Known rows, with every step that occurs
M-N-Z-H-E-F: [ 2.884 -5.048  1.866  5.254  0.627  1.416  0.240 -0.867 -3.697  0.704
  1.436  3.023  0.343 -1.933 -1.273 -1.499  1.829  2.359  0.491 -0.863
  1.592 -0.909 -1.391  2.441 -0.809  3.731  1.263  1.312  3.708  1.103
 -2.076 -3.461]
E-F-V-H-M-N-Z: [ 0.345 -4.366  7.083  1.625 -0.584  0.243 -0.656 -2.183 -7.332  3.271
  2.643 -0.254  1.937 -4.374 -3.956 -1.133 -1.686  2.377  1.274  0.130
  1.458 -2.681 -0.673  2.361  3.540  1.164  2.766  1.359  3.348 -1.860
 -0.597  2.807]
V-F-M-N-Z-H: [ 1.377 -1.107  2.000  3.496  0.535  1.760  1.436 -1.684 -3.623  1.644
  0.000  3.101 -0.742 -2.118 -2.061  0.582  2.432  2.918 -1.187 -3.717
  4.146 -0.421  0.923  1.345 -0.124  4.408 -0.806  0.335  2.743 -1.087
 -0.286  0.212]
H-E-F-M-N: [ 3.410 -4.317  3.975  1.246 -3.546  2.727 -1.789 -1.237 -3.422  3.039
 -1.473 -1.043  0.379 -1.130 -2.358 -2.696  1.537 -0.813  2.726  0.841
  0.914 -1.004 -1.764  4.134 -2.639  2.422  4.998 -2.137 -0.537 -1.617
 -0.004 -2.240]
M-N-V-H-E-F: [ 1.348 -2.711  3.003  0.655 -2.585  0.358 -0.770 -4.113 -2.284  3.027
  0.581 -1.603 -0.834 -4.400  1.736 -0.495  0.555 -0.344  0.305 -1.864
  1.816  1.517 -1.146  2.904 -0.780  2.350  1.897 -0.302 -0.729  2.536
 -2.901 -1.693]
M-N-V-H: [-1.095  1.264  2.279 -0.911 -2.704 -0.622  0.198 -2.545 -1.316  1.832
 -0.147 -0.362  1.451 -4.113  0.504  0.709 -0.016 -0.123 -1.078 -2.879
  2.522  2.442  0.147  1.832  2.796  3.018 -0.580  0.596 -0.371  2.516
 -3.104  1.950]
M-N-V-F: [-0.836  1.565  1.463 -0.389 -0.879 -2.193  1.196 -2.386 -2.206  2.449
 -0.563 -0.994  1.263 -3.212  3.145  1.108 -0.447  2.234 -1.940 -3.040
  3.543  2.043  1.395  3.983  0.605  2.402 -1.171 -0.964  0.141  1.019
 -1.775  2.496]
E-N-V-H: [-0.102  1.110 -0.480 -1.713 -1.459  1.909 -1.995 -2.341 -1.285  1.513
  1.718 -1.879 -0.659 -2.402 -1.193 -0.007  0.394 -1.046  0.400 -2.841
 -1.248  1.826 -0.949 -1.684  1.767  0.709 -0.204  1.281  0.626  2.771
 -1.321  1.499]
N-V: [ 0.576 -0.255 -0.480 -0.847 -1.644 -1.661  0.040 -0.416 -1.238 -0.364
  0.330 -0.764  1.560 -2.324  0.499 -0.389  0.424  1.750 -2.126 -2.036
 -0.352  2.399  0.337  1.620  1.070 -0.669 -2.157  0.499 -0.172  0.946
 -1.029  0.723]
M-N: [-1.124  0.409  2.085 -0.247 -1.581  0.014 -0.527  0.077 -0.797  1.500
 -1.062  0.540  2.459 -1.066 -0.378  0.207 -0.131 -0.037  0.599  0.426
  1.731 -0.803 -0.461  2.142  1.820  2.595  1.484 -0.743  0.386  0.163
 -1.594  1.745]
E-F-V-N: [-1.739 -3.049  1.006  0.996  1.506 -1.127  0.263 -1.142 -2.925  1.042
  1.252 -1.781  1.226 -2.249  1.685 -2.204 -0.266  1.790 -0.901  1.011
 -0.881 -0.600 -2.129  1.328  0.374 -3.156  1.119 -3.311 -0.618  0.652
  0.457  0.644]
V-H: [-0.669  0.878  0.854 -0.296  0.253  0.846  0.077 -2.150  0.449  1.262
  0.468 -0.379 -2.973 -0.854  0.039  1.272 -0.068 -1.289  0.552 -0.676
  1.122  0.620  0.140 -2.163  0.562  0.845  0.342  0.813 -0.677  1.465
 -0.600 -0.446]
F-M-N: [ 0.647 -0.630  2.751 -0.117 -3.489  1.784 -1.346  0.122 -2.226  1.954
 -1.786  0.315  2.237 -1.194 -2.851 -1.221  1.429 -0.668  0.685 -0.171
  1.569 -1.010 -0.187  3.036  0.627  2.529  1.893 -1.566 -0.292 -1.765
 -0.272  1.683]
E-N-V: [ 0.695  0.750 -0.959 -1.599 -1.561  1.251 -2.033  0.039 -1.937  0.125
  1.468 -1.515  2.049 -1.110 -1.677 -1.361  0.716  0.375  0.066 -1.638
 -2.825  1.093 -1.002  0.748  0.950  0.289 -0.176  0.730  1.252  1.369
 -0.577  1.976]
Z-F-V-H-E: [-0.687  0.252  2.546  1.933  0.428  1.118  0.920 -3.664  1.720  1.247
 -0.927  0.919 -3.142 -1.858  4.961  0.189  3.331  0.963  0.689 -1.236
  1.016  1.187 -1.140 -4.550 -3.113  0.507  1.015  0.313  1.536 -0.517
 -0.260 -1.580]
Z-H: [ 0.335  0.348 -1.623  2.532  1.395  0.408  1.804  0.781 -0.239 -1.341
 -0.652  2.065  0.725 -0.058  0.034 -0.304  2.171  1.245 -0.523 -1.879
  1.514  0.091 -0.864 -3.618 -1.159  0.682 -1.065  0.847  0.625  0.658
 -0.374 -1.677]
Z-H-M-N: [-0.426  0.677  2.119  2.656 -0.488 -0.800  1.927  0.404 -2.312 -0.514
 -1.289  2.146  5.170 -0.460 -1.426 -0.716  1.202  0.162  1.128 -2.701
  3.868 -1.488 -0.531 -0.435  1.199  2.045  0.472  1.337  0.414 -1.912
 -1.690  0.190]
F-M-N-V-H-E: [ 1.301 -0.408  3.849 -0.995 -5.391  1.765 -1.230 -4.577 -0.434  3.549
 -1.527 -0.217 -0.788 -3.982  0.320 -0.418  2.575 -1.648  0.202 -3.029
  2.731  2.905  0.208  1.876 -0.262  3.367  1.571 -0.119 -1.144  0.874
 -1.598 -0.055]
F-M: [ 1.806 -0.646  0.830 -0.088 -2.374  1.667 -0.885  0.120 -1.261  0.670
 -1.143 -0.240 -0.353 -0.431 -2.752 -1.421  1.556 -0.331  0.297 -0.629
 -0.156 -0.320 -0.056  0.580 -1.194  0.023  1.100 -0.384 -0.572 -1.862
  1.420 -0.175]
M-N-Z: [-0.394 -1.790  2.998  0.965 -0.778  0.255 -0.836 -0.144 -2.344  0.834
  1.685  2.421  1.810 -2.267 -2.231  0.444 -0.603  1.293 -0.633  0.040
  1.094  0.066  0.586  4.462  3.961  3.305 -0.274  1.428  3.775  0.095
 -2.018  2.384]
N-M: [-0.009  1.787 -0.603  0.360  2.213  1.880  0.115 -0.347 -2.302 -1.236
  0.612 -0.211 -0.001 -1.335  0.470 -0.710 -1.689 -0.191  0.236 -1.999
 -1.286  0.824  0.705  2.317  0.085 -2.450  1.608  0.619 -0.623  0.151
  0.665  0.493]

Rows
[ 0.980  0.328  0.135 -0.924 -0.079  0.847 -0.987 -4.226  0.191  2.801
  0.833 -2.335 -2.228 -0.618  4.073  0.114  1.591  0.065  0.545 -3.231
 -0.472  2.509  0.626  0.643 -3.171  0.325  0.216 -0.562  0.569  1.519
  0.264  0.158] -> H-E-N-V-F
[ 1.090  0.863  1.052  1.328 -4.831  0.788  0.050 -0.437 -3.676 -0.239
 -1.107  0.852  3.743 -3.651 -1.986 -1.753  3.336  2.374 -2.318 -3.409
  1.556  1.825 -1.070  4.211 -0.048  3.329 -0.200  0.100  0.324 -2.062
 -2.483  0.218] -> Z-F-M-N-V
[-1.140 -1.555  7.406  0.454 -1.059 -0.555 -0.120 -2.680 -4.407  2.643
  1.116  1.277  2.453 -3.918 -2.065  0.308 -0.667  1.011  0.328 -0.931
  1.944 -0.838  0.806  1.122  5.302  1.880  0.834  1.949  3.602 -2.213
 -0.897  4.923] -> F-V-H-M-N-Z
[ 4.150 -3.547  2.026  0.321 -3.390  2.232 -1.440 -4.526 -2.961  2.168
  0.390 -2.359 -4.251 -3.123 -1.022 -2.164  1.787 -0.588  0.287 -2.751
  0.090  2.085 -0.701  1.028 -3.698 -0.487  2.109 -0.267 -2.499  0.882
  0.262 -3.463] -> N-V-H-E-F-M
[ 2.910 -0.237  0.770 -1.023 -2.605  2.645 -1.999 -4.543 -1.274  3.328
 -0.395 -2.588 -2.765 -0.893  0.890 -1.403  2.641 -0.611  1.089 -4.100
 -0.512  2.122  0.644  0.958 -4.454  0.731  1.291 -1.053 -0.389 -0.523
  1.430  0.218] -> H-E-N-V-F-M
[ 3.834 -5.328 -0.027  5.326  2.047  1.270  0.269 -0.996 -2.647 -0.383
  2.579  2.451 -2.258 -0.653 -0.793 -1.521  1.943  2.255  0.361 -1.234
  0.085 -0.238 -1.026 -0.270 -2.776  1.460  0.346  2.250  2.791  1.093
 -0.784 -5.020] -> N-Z-H-E-F
[-1.880 -2.192  0.330  3.757  2.944 -1.432  1.967 -1.063 -1.256 -1.190
  1.908  3.474  1.503 -3.228  1.446 -0.910  2.174  2.738 -3.224 -2.756
  0.561  0.999 -0.722 -1.327  2.993 -0.635 -3.768  0.315  3.247  1.544
 -0.776  1.474] -> F-V-N-Z-H
[-0.206 -1.786  4.767  1.365 -1.277 -0.860 -0.450 -0.974 -3.762  0.499
  2.071  1.942  3.564 -1.664 -3.600  0.004 -1.493  0.020  0.140 -0.995
  1.965 -1.039  1.428  5.189  4.670  2.507  0.364  2.491  2.527 -2.913
 -1.534  2.473] -> H-M-N-Z
[ 1.158  1.481 -0.137  0.136  1.496  4.845 -2.242 -1.964 -0.917  0.749
  0.983 -0.855 -1.030 -0.396  0.732 -1.502  0.021 -2.526  3.443 -2.032
 -3.584  0.582 -0.612  1.281 -1.987 -1.801  3.819  0.503  0.420  0.632
  1.273 -0.065] -> H-E-N-M
[ 2.526 -3.388  4.291  1.013 -3.574  3.989 -1.832 -3.360 -2.380  4.241
 -0.963 -1.089 -2.484 -1.952 -1.775 -1.522  1.607 -2.283  3.188 -0.043
  2.493 -1.091 -1.561  1.371 -2.683  3.123  5.123 -1.313 -1.632 -0.040
 -0.441 -2.979] -> V-H-E-F-M-N
[ 0.717 -1.327 -0.074  0.506  0.607  2.646 -2.689  0.176 -2.470  0.455
  3.603  0.828 -0.341 -0.202 -4.602 -0.301 -0.100  0.581  0.674 -0.339
 -3.182 -0.769 -0.410  1.452  2.695  1.508  0.207  2.013  4.316  0.445
  0.228  1.727] -> E-N-Z
[ 1.202 -0.465  2.391 -1.167 -4.945  0.190 -0.999 -0.327 -3.493  1.124
 -1.612 -0.437  3.773 -3.699 -2.778 -1.702  1.679  1.023 -1.372 -2.412
  1.479  1.555  0.118  4.301  1.493  2.144  0.380 -1.180 -0.211 -0.708
 -1.181  2.085] -> F-M-N-V
[ 2.680 -0.758  1.732  2.958 -1.439  6.698 -2.953 -4.188 -1.072  1.427
  2.870  1.978 -5.852 -1.002 -3.486 -0.630  4.316 -1.368  1.607 -3.234
 -1.831  0.765 -1.320 -1.176 -1.567  4.211  1.264  2.848  3.020 -0.925
 -0.254 -2.628] -> V-H-E-N-Z-F-M
[-0.295  0.256  1.489 -1.138 -2.777 -1.329 -0.340 -0.325 -2.007  0.749
 -0.721 -0.029  4.191 -3.383 -0.031 -0.461  0.254  1.206 -1.486 -1.745
  1.557  1.768  0.133  3.970  2.731  1.816 -0.419 -0.237  0.837  0.967
 -2.524  2.412] -> M-N-V
[-2.118 -0.215 -1.621  4.554  1.991  0.274  0.695 -2.433 -0.148 -2.310
  4.082  3.357 -1.639 -1.730  0.718 -0.005  1.204  1.201 -3.698 -3.374
 -0.280  1.698 -0.221  3.853  2.020  1.562 -3.452  1.454  1.183  0.049
 -2.731 -1.379] -> V-N-Z-F
[ 0.221  1.046 -0.356 -0.445  0.630 -1.921  1.353 -2.958 -1.150  1.019
  0.585 -1.517 -0.929 -1.688  3.009  1.324 -0.279  2.142 -2.363 -3.635
  1.826  2.717  1.712  1.757 -1.288 -0.422 -2.099 -0.395 -0.822  1.067
 -0.250  0.731] -> N-V-F
[ 2.135 -6.065  4.044  3.939  0.622  0.289  0.280 -0.563 -4.556  1.725
  0.105  2.388  2.052 -3.192  0.014 -2.331  2.676  4.598  0.649  0.508
  1.025 -1.249 -1.646  0.400 -0.233  2.288  2.018  0.250  5.369  0.219
 -0.933 -0.624] -> M-N-Z-H-E-F-V
[-2.539  2.056 -1.333  1.471  3.103  1.649  0.578 -2.271 -0.857 -1.688
  1.641  0.137 -0.034 -2.423  2.325 -0.866 -1.764 -1.918 -1.249 -3.837
 -0.408  1.940  0.333  4.001  1.278 -3.746  0.032 -0.866 -2.717  1.672
 -0.338  0.562] -> V-N-M
[ 2.459 -3.064  0.124  4.351  1.675  0.582  1.133 -1.569  0.710 -0.909
  1.132  4.188 -2.023 -0.585  0.920 -0.032  2.891  1.376 -0.816 -2.765
  0.865  1.675  0.416 -1.533 -1.007  2.109 -1.724  2.568  3.234  0.850
 -0.642 -2.948] -> N-Z-H-E
[-1.921  0.070  6.714 -1.005 -1.946 -0.762  0.758 -2.126 -2.598  3.129
 -1.272 -0.569  3.504 -3.255 -0.273  0.391 -0.405 -0.398  1.964 -0.166
  3.061 -1.522 -0.269 -0.974  2.958  0.998  2.463 -0.052  0.705 -2.196
 -0.553  4.328] -> F-V-H-M-N
[-0.206 -1.108 -0.293  4.512 -0.267  2.051  0.029 -2.542 -1.910 -1.864
  3.084  3.069 -1.629 -1.700 -2.354 -1.112  2.726  0.410 -3.174 -3.893
 -0.092  1.273 -0.559  4.178  1.170  1.421 -2.662  0.718  0.431 -1.616
 -1.387 -1.424] -> V-N-Z-F-M
[ 1.832  0.466  0.285 -0.727 -1.795 -0.149  0.381 -2.760 -2.782  1.608
 -0.793 -2.300 -1.620 -2.336  0.418 -0.096  1.099  2.114 -2.373 -3.910
  1.713  2.182  1.653  2.167 -2.453 -0.313 -0.933 -1.186 -1.625 -0.716
  0.662  0.336] -> N-V-F-M
[-0.949  0.126  3.804  0.323 -2.160 -1.179 -0.017 -0.620 -2.108  1.005
 -0.416  0.210  4.671 -0.517 -1.493 -0.201 -0.968 -1.416  1.511 -0.690
  2.385 -1.375  0.351  3.317  2.299  1.773  1.955  0.522 -0.322 -2.767
 -1.150  1.986] -> H-M-N
[-0.517 -0.079  3.231  2.042  0.459  2.796 -0.878 -2.643 -4.535  0.670
  3.668  1.010 -0.327 -1.601 -3.385 -0.724  1.508  1.526  1.518 -2.012
 -1.525 -1.559 -1.262 -2.103  2.247  1.190  0.751  3.551  5.146 -3.194
 -0.053  2.128] -> E-N-Z-F-V-H-M
[-3.092  1.314  0.613  0.104  2.775  0.292  1.085 -1.982 -2.003 -0.354
  0.733 -0.225  2.050 -3.712  3.542 -1.854 -1.167  0.439 -1.419 -2.403
 -1.203  1.224 -0.166  2.260  1.742 -4.732  0.742 -1.836 -0.754  0.615
  1.015  3.089] -> F-V-N-M
[ 0.148  1.025  1.600  1.924 -2.940  2.424 -0.279  0.102 -2.619  0.228
 -1.577  1.459  1.890 -1.540 -2.500 -1.245  3.088  0.863 -0.080 -1.289
  1.785 -0.667 -1.407  2.643 -0.662  3.715  1.353 -0.375  0.556 -3.092
 -1.315 -0.604] -> Z-F-M-N
[ 0.571  0.561  1.767  1.695 -2.079 -2.132  2.157 -0.347 -3.400 -0.913
 -0.770  1.527  6.828 -2.682 -0.975 -1.274  1.486  1.253 -1.141 -4.807
  3.594  0.747  0.147  1.228  1.645  1.683 -1.096  1.717  0.305 -0.897
 -2.654  1.140] -> Z-H-M-N-V
[-2.787  1.374  5.119  1.334 -1.339 -0.479  1.539 -2.247 -2.931  1.879
 -0.856  0.862  3.251 -2.958  0.916 -0.124  1.341  0.930  1.077 -1.714
  2.917 -1.316 -1.333 -1.020  0.819  2.111  1.922  0.752  1.304 -3.490
 -1.726  2.446] -> Z-F-V-H-M-N
[-0.696 -0.825  4.036  2.900  0.584  0.243  1.373 -3.075 -3.601 -0.137
  2.589  1.958 -0.475 -2.557 -1.139  0.199  1.062  2.365 -0.629 -2.367
  0.654 -0.259 -0.016 -1.187  1.353  0.519 -0.784  3.560  3.521 -3.551
 -0.498  1.346] -> N-Z-F-V-H-M
[-0.134 -0.877  3.207  3.636 -0.987  0.037  0.579 -1.161 -4.046 -1.336
  2.585  3.275  3.268 -1.566 -3.111 -0.238 -0.037  1.764 -0.664 -2.420
  1.725 -0.944  0.273  5.119  2.665  3.557 -0.426  3.529  3.048 -3.817
 -2.754  0.636] -> H-M-N-Z-F
[ 4.314 -6.021  4.382  2.596 -2.733  2.912 -2.596 -2.156 -4.768  2.506
  0.946  0.519 -0.970 -2.097 -4.205 -2.541  1.277  1.066  1.450  0.233
  0.117 -0.887 -0.790  5.805 -0.921  3.406  3.328  0.018  2.330 -1.470
 -0.206 -1.844] -> H-E-F-M-N-Z
[ 2.170 -0.369 -1.557  1.299 -0.463  1.349 -0.484 -1.210  0.137 -0.020
  0.069  0.797  1.356 -1.002  0.825 -1.750  4.086  0.304  0.494 -4.204
 -0.859  2.220 -1.433 -2.803 -1.951  0.901 -0.389  1.436  1.700  2.507
 -0.785 -1.604] -> Z-H-E-N-V
[ 1.369  0.377  0.686 -0.141 -0.073  1.432  0.319 -2.197 -1.369  1.897
 -1.146 -1.043 -2.904 -0.034  0.105  0.216  0.904  0.387  0.176 -1.640
  1.867 -0.100  1.134  0.313 -3.412  0.519  0.596 -1.427 -1.525 -1.670
  2.037 -0.258] -> V-F-M
[ 3.201 -1.559  0.810  2.955 -1.876  5.252 -3.226 -2.020 -1.866  0.126
  2.589  2.112 -2.893 -0.041 -4.005 -2.024  4.401  0.246  1.504 -1.803
 -2.962  0.203 -1.095  1.404 -2.192  3.123  1.722  2.045  3.841 -2.519
  0.482 -2.358] -> H-E-N-Z-F-M
[-3.292 -0.293  1.004 -0.212  0.384 -1.586  0.946 -1.391  0.399  0.819
  0.011 -0.234  1.237 -2.068  3.313 -1.059  0.556  0.412 -1.604 -0.334
  0.071  0.808 -0.690  0.439  2.000 -2.396 -0.790 -2.497 -0.425  0.518
 -0.027  2.667] -> F-V-N
[-3.349  2.777 -0.839  2.674  3.472  0.698  2.319 -1.532 -2.115 -2.129
  1.001  0.849  1.397 -3.714  3.885 -1.944  0.466  1.702 -1.876 -3.594
 -1.076  1.521 -1.019  1.937 -0.263 -3.726 -0.124 -1.163 -0.273 -0.560
 -0.507  1.212] -> Z-F-V-N-M
[-0.053  2.103  1.681  1.153 -4.506  1.845  0.137 -2.752 -2.653  0.826
 -0.895  0.555  0.735 -4.624 -1.915 -0.328  3.332  0.853 -1.563 -4.630
  2.614  2.166 -0.911  1.991  0.226  4.020 -0.186  0.621 -0.542 -0.407
 -2.952 -0.033] -> Z-F-M-N-V-H
[ 0.101  1.772 -1.214 -1.056  0.159  0.496 -1.024 -2.475 -2.063  2.023
  1.607 -2.754 -0.552 -1.121  1.222  0.314  0.446  1.358 -0.295 -2.806
 -0.697  1.329  0.427  0.615 -1.413  0.540 -0.550 -0.325  0.565  1.401
  0.187  1.778] -> E-N-V-F
